Every row comes from one small tree of marks. Brackets hold a mark, then the marks that hang from it, in alphabetical order. Every link used is in the known rows. Which tree was each row made from?
In the rows, zero is written as 128.
Known rows:
(R (T J) Z): [157 107 180 144 107 104 102  92 133 168 130 108 104 134 112 144 130 154
 143  89 168 173 115 114]
(Y (V C T)): [178 174 142 149 161  81 124  84 121 143 120  58 157 149 113 130 112 141
 164 113 167 164 117 138]
(F N): [150 145 165 140 130 108 121  64 143 144 135 112 130 131 101 142 115 130
 131 116 171 166 121 128]
(J (T (V C Y))): [172 174 148 162 123 109 107  71 127 156 147  59 139 140 102 116 109 129
 137 100 172 152 113 130]
(T J (R (Z N)) (V C Y)): [160 220 161 119 123 104  85  65 144 190 141  51 137 169 106 125 110 182
 117  53 106 145 114 119]
(Z N R): [155 120 176 164 131  83 118 107 138 143 146  98 125 139  83 162 120 138
 176 116 143 131 130 120]
(Z N): [152 138 172 151 130  99 127  81 123 131 137 103 134 139  90 164 118 127
 140 109 143 146 128 129]
(T J R (V Y)): [170 226 141 137 114  98  90  36 145 186 150  57 141 174 101 125 104 171
 113  43 121 136 125 126]
(J T): [170 135 164 168 113 107 123  83 132 146 145  84 131 130  97 144 116 117
 146 104 181 158 115 126]
(V Y): [162 173 142 152 130 109 121  72 135 141 142 107 136 141 118 115 114 109
 133  90 160 127 140 132]
(J (T (R Z) V)): [179 149 173 160 109 102  95  67 143 175 145  72 120 143  93 138 114 144
 139  80 159 165 109 116]
(C V): [167 172 133 125 132 107 107  92 145 159 142 106 145 124 103 111 115 126
 149 110 144 159 125 131]
(T J (V Y)): [162 221 138 136 125 103 107  41 120 160 150  66 137 163 103 114 104 156
 117  64 136 142 129 129]
(C (V Y)): [168 189 122 127 128 114 102  76 146 156 149 103 143 129 114  91 113 115
 144 106 142 144 128 131]
(N F G): [165  78 177 105 142  95 157 108 127 138 130  87 132 142 103 114 127 126
 140  89 120 165 135 137]
(J (T (R (Z N)) V)): [175 144 177 161 107 102  94  64 140 170 147  70 119 144  90 145 114 144
 138  85 151 164 107 115]
(R (Z (N F G))): [153  84 201 115 133 102 135 106 127 138 129 110 108 134 103 137 130 129
 146  97 120 168 127 117]
(T (V C Y)): [160 208 135 137 151 101 107  76 123 158 137  77 149 149 108 102 108 143
 128  90 151 143 129 138]
(G N): [143 144 165 161 125 109 121  86 137 141 137  91 122 136 100 165 120 126
 123 101 148 151 123 146]
(Y (V C (T J))): [176 188 141 143 155  83 125  78 120 146 124  47 158 154 113 133 110 152
 161 103 160 165 115 136]
(R T): [163 107 156 167 118  98 109  87 131 155 129 108 127 132 104 147 125 137
 143 107 187 158 121 130]
(C (V (T (R (Z N))) Y)): [173 179 130 121 105 115  91  77 157 162 142  77 144 138 118  84 115 124
 159 102 135 144 116 121]
(G (N F)): [145 126 177 148 134 113 137  94 144 135 147  77 126 134 102 167 123 125
 115 100 127 157 129 151]
(Y (V C (T J (R Z)))): [180 183 152 138 149  82 114  81 133 161 122  48 152 157 115 135 113 160
 160  92 150 167 111 129]

Write each row's tree:
[186 177 148 153 136  78 114  51 131 153 130  56 145 162 108 143 110 152
 157  86 152 162 118 129] => (Y (V (T J R)))
[176 169 162 155 115 108  91  74 146 177 144  60 130 145 105 120 112 142
 137  82 157 155 107 120] => (J (T (R Z) (V C Y)))
[154  61 197 125 106 104 115  93 124 156 129  90 100 142 105 144 133 155
 142  94 133 178 111 113] => (R (T J) (Z (N F G)))
[155 116 182 144 106 101  89  66 118 167 135  88 101 146  98 148 124 169
 136  92 147 175 109 111] => (R (T J V) (Z N))
[182 165 160 149 134  81 111  52 129 150 131  59 135 161 107 148 112 153
 159  89 143 165 115 123] => (Y (V (T J (R (Z N)))))
[167 155 184 129 132  92  96  69 146 177 141  84 122 153  92 145 116 165
 126  70 111 161 125 120] => (T (R (Z (N F))) V)
[176 205 116 119 102 115  94  71 157 168 147  63 155 146 119  84 112 133
 153  90 137 142 115 126] => (C (V (T J R) Y))
[179 159 162 166 110 100  98  61 141 171 148  65 132 146  89 141 110 143
 136  82 162 159 110 124] => (J (T R V))
[181 175 145 153 141  81 123  53 119 140 131  61 143 157 109 137 110 143
 160  96 161 165 120 130] => (Y (V (T J)))
[170 164 164 130  99 102 115  92 147 164 129  62 142 155 112 130 121 151
 156  71 153 153 113 118] => (V (T J (R Z)))
[158  43 198 134 115 101 114 100 127 150 126 107  97 132 106 139 135 141
 148 108 144 176 115 115] => (R T (Z (N F G)))
[164 193 163 130 136 100  84  75 146 182 134  74 135 157 107 119 112 162
 127  73 120 142 120 123] => (T (R (Z N)) (V C Y))
[179 157 162 138 157  83 120  87 134 150 125  51 151 151 112 141 116 151
 160 105 140 167 116 132] => (Y (V C (T (R (Z (N F))))))
[179 167 158 145 153  81 113  82 132 153 119  57 149 152 112 139 114 151
 165 105 150 164 113 130] => (Y (V C (T (R (Z N)))))
[152  98 189 147 103 105 101  85 127 159 132 102 102 137 104 159 129 155
 142  97 154 170 111 111] => (R (T J) (Z N))
[158 145 164 138 117 106  88  82 127 178 131  83 113 144 117 116 123 166
 133  85 160 168 111 117] => (R (T J (V C Y)) Z)
[168 143 168 122  95  99 117  90 139 159 124  57 137 160 108 126 122 152
 160  73 142 154 108 115] => (V (T J (R (Z (N G)))))
[187 137 161 146 139  76 113  58 127 148 121  68 131 159 107 132 115 143
 167  95 147 166 115 123] => (Y (V (T (R (Z (N G))))))
[157  88 176 178 118  82 105 101 138 151 142  95 118 137  86 162 124 145
 178 123 161 138 121 119] => (Z N (R T))
[179 139 170 155 102 105  92  55 137 170 145  64 115 151  98 118 112 137
 139  79 147 155 107 114] => (J (T (R (Z (N G))) (V Y)))
[173 188 115 124 114 116 103  78 146 152 143  79 150 135 121  76 113 114
 159 110 152 145 120 129] => (C (V T Y))
[177 147 175 157 107 109  99  57 145 166 154  60 120 146  99 132 113 136
 130  81 138 156 113 117] => (J (T (R (Z (N F))) (V Y)))
[172 201 114 119 107 117 103  74 145 155 146  68 152 140 120  79 112 125
 155 100 146 145 117 127] => (C (V (T J) Y))
[158  84 177 147 127  77 122 111 130 144 133  94 118 146  83 137 123 139
 185 110 136 136 123 118] => (Z (N G) R)
[161 199 146 121 108 114 110 103 148 164 128  35 160 160 132 102 117 147
 151  80 143 130 109 123] => (V C (T J (R (Z N))) Y)
[175 165 150 169 115 108 107  52 124 152 152  69 129 142  99 122 108 124
 136  94 171 153 116 125] => (J (T (V Y)))
[182 170 153 144 155  81 113  86 135 157 118  59 150 151 116 132 114 150
 165 101 158 164 114 131] => (Y (V C (T (R Z))))
[157 234 133 126 138 103 108  65 121 165 143  54 153 161 107 110 105 163
 119  71 136 143 123 135] => (T J (V C Y))
[177 178 156 139 146  83 113  77 132 156 123  45 151 159 111 142 113 161
 160  96 143 165 109 128] => (Y (V C (T J (R (Z N)))))
[173 164 167 156 113 109  91  70 142 173 145  56 129 146 101 126 112 143
 136  87 150 153 105 119] => (J (T (R (Z N)) (V C Y)))
[157 188 143 122 125 103 133 124 129 150 122  43 173 148 116 119 119 150
 160  98 167 153 110 135] => (V C (T J))
[176 130 179 163 105 106 106  87 150 166 142  84 122 134 100 149 119 130
 145  87 166 159 111 116] => (J (T (R Z)))
[168 122 153 174 125  82  95  95 143 168 144  93 120 141  98 124 120 149
 172 104 175 139 128 123] => (Z (R (T (V Y))))
